Each row comes from the steps of one walk. Every step used is in the known rows, and no mark comes twice. Write the walk behind each row, first mark first.
(in the rows, 100 means zero)
Known rows
L X C V: 108 125  68 109  66 127 108 103 115 101 115 107  85 108 113 113  72 116  92  95 119 126
Z C P X:  85 116  75 149 103 126 101  95 117  86 105  99  98 120 122 113  75  98  98  97  78 111
K L X V C: 109 126  68 112  74 128 117  95 109 116 124  95  96 108 115 110  94 109  97 100 114 111
H P X V C:  95 114  67 127  95 108  99  95  91 107 104 109 101 121 114 130  88 105  92  92 106 120
Z C V:  97 118  67 123  93 122 117  90 108 104 117  90  96 112 116 112  61  94  99  88  85 104
Z C V K L X: 100 125  64 122  84 127 118  87 107 112 118  94  90 115 120 108  66 106  94  78  84 104
C P X K L:  78 124  64 155  88 135  83 101 115 100  92 100  85 108 129 105  83  96 106 103  97 122
X V: 106 122  66 119  67 104 106  98 107 122 107  95  95  92 111 117  95  76 105  90 106 118
Z C V X:  90 110  64 123  88 126 112  88 104 101 120  90  94 117 117 111  60  99 104  87  85  97
X H P: 122 131  47 130  96 111 100 110 106 104 100 117 102 114 106 124  83  97  68 110  87 118
L X H: 126 128  61 127  69 115  99 105 116 104 113 113  96 112 111 119  83 111  72 106 101 116
C P:  89 117  72 144  91 123  94 115 111 101 103  99  93 110 118 110  78  82 103 112  90 124
Z C: 109 115  71 130  98 119 117  98 113  97 121 102 108 114 114 116  70  90  88  97  82 103
L X H P: 125 124  58 123  78 111 101 106 109 103 111 116  98 122 109 125  79 118  62 108 103 119
X K L: 111 127  50 128  77 135 106 101 114 121 111 100  94  96 121 105  75  89  88 102 109 107
V C P:  84 107  84 134  86 135  99 116 112  94 109  97  95 112 116 117  90  88 112 109  91 112
K L: 113 131  61 123  95 131 116 101 105 118 125 101 103 103 117 104  80  93  99 107 102 110
C P X:  80 121  73 155  93 125  82 103 110  96  96 103  90 111 124 110  84  93 110 103  91 125
H P: 112 113  62 122 104 108 110 111  89 111 116 113 109 122 109 126  68  95  76 108 100 118
L X P: 111 118  65 134  64 109 104 112 103  99 114 105  90 120 113 121  77 109  69 110 113 123
C V:  98 124  62 118  79 120 105  96  96 123 113  90  87  99 116 109  63  87 112  91 102 115
V X H: 108 114  51 134  74 125  89 104 106 102 112 111  96 111 115 112  84  96  96 103  87 100

Write each row's walk
115 135  60 134  67 123 105 107  99 125 115 112  87 108 121 104  89 101  82  85  94 117 => V K L X P
 88 112  58 119  72 126  98  92  91 118 117  90  85 106 118 107  61  94 119  90 102 104 => C V X
 95 126  62 127  81 125 117  91 104 107 113  92  85 118 119 109  68 107  88  81  85 109 => Z C V K L X P
 90 135  65 131  83 131  91  90 111  99  99 110  85  98 123 110  82 107 117  83 109 126 => P X C V
 98 126  63 124  90 128 118  89 106 114 117  94  91 111 120 106  67  97  99  78  81 104 => Z C V K L
120 134  55 119  89 127 114 100 108 111 120 107  99 117 113 111  84 118  75 110 106 114 => K L X H P
116 129  65 119  84 129 116  99 107 116 129 102 100 111 116 106  80 110  89 107 111 112 => K L X
 99 118  62 128  97 104  99  94  89 110 103 110 102 119 114 127  84 104  89  92 106 123 => H P X V
100 125  59 129  95 109 100  92  88 117 103 113  99 117 117 122  88 107  88  85 103 122 => H P X V K L
103 117  63 133 105 109  98  98  89 106 109 117 106 123 116 126  73 105  83  99 103 120 => H P X
103 137  51 118  74 125 105  93  94 132 108  99  78 107 119 106  73 107  95  79  96 117 => C V K L X H P
 96 135  55 124  65 125 105  96  92 131 110  93  74 105 121 103  72 102 101  80 100 119 => C V K L X P
103 140  53 120  67 128 104  93  99 133 109  97  77 100 120 102  76 102 102  77  95 115 => C V K L X H
 79 121  67 158  85 129  79 102 115  98  90 102  85 108 128 109  82  93 106 101  96 123 => C P X K
110 130  60 126  80 126 116 105 103 108 122  99  94 115 116 108  82 112  81 112 113 117 => K L X P
 99 134  68 137  86 129  91  96 114  94 102 118  93  99 121 112  88 105 109  88 106 125 => P X C
 90 123  73 136  72 117  89  87 107 107 101 101  93  99 122 119 104  97 118  81 105 115 => P X V C
 98 110  62 122  75 134  98 107 108  93 116 114  93 108 115 109  79 100 108  99 103 108 => V X C
 84 116  70 150  97 129  98  95 120  86 101  98  95 118 123 112  74  98  95  95  81 110 => Z C P X K
103 116  57 135  98 113  95  98  93 108 103 116 101 119 118 125  71 105  78  97 106 118 => H P X K
 86 115  50 119  68 135  98  90  96 123 114  87  79 104 123 102  62  98 116  89 107 101 => C V X K L
 89 113  58 123  86 135 113  85 107 104 118  87  91 115 120 106  60 102 102  88  90  95 => Z C V X K L
 81 116  79 144  86 138  87 109 116  88  98 101  91 112 120 117  99  97 113 104  88 114 => V C P X H
 87 110  61 129  85 124 112  92 102  96 114  88  90 121 117 112  62 100  98  91  85 101 => Z C V X P
 90 142  61 132  81 137  93  88 108 106  99 111  82  97 126 104  87 111 117  75 106 126 => P X C V K L
 99 141  58 111  76 140 110 104 112 112 105 108  78  93 116 101  79 100 111  83 106 127 => X C V K L
109 128  67 111  62 127 106 103 113 106 113 111  81 107 114 111  75 116  92  87 114 126 => L X C V K
118 116  63 125  60 120 100 103 115 111 116 107  93 108 118 116  71 106  74 100 115 112 => L X K
 99 130  59 123  69 120 101  97  93 135 110  97  80  96 120 105  68  86 110  74  93 116 => C V K
 95 124  60 124 102 118 101  98  93 100 102 115  96 119 115 123  73 113  92  94 108 127 => H P X C V
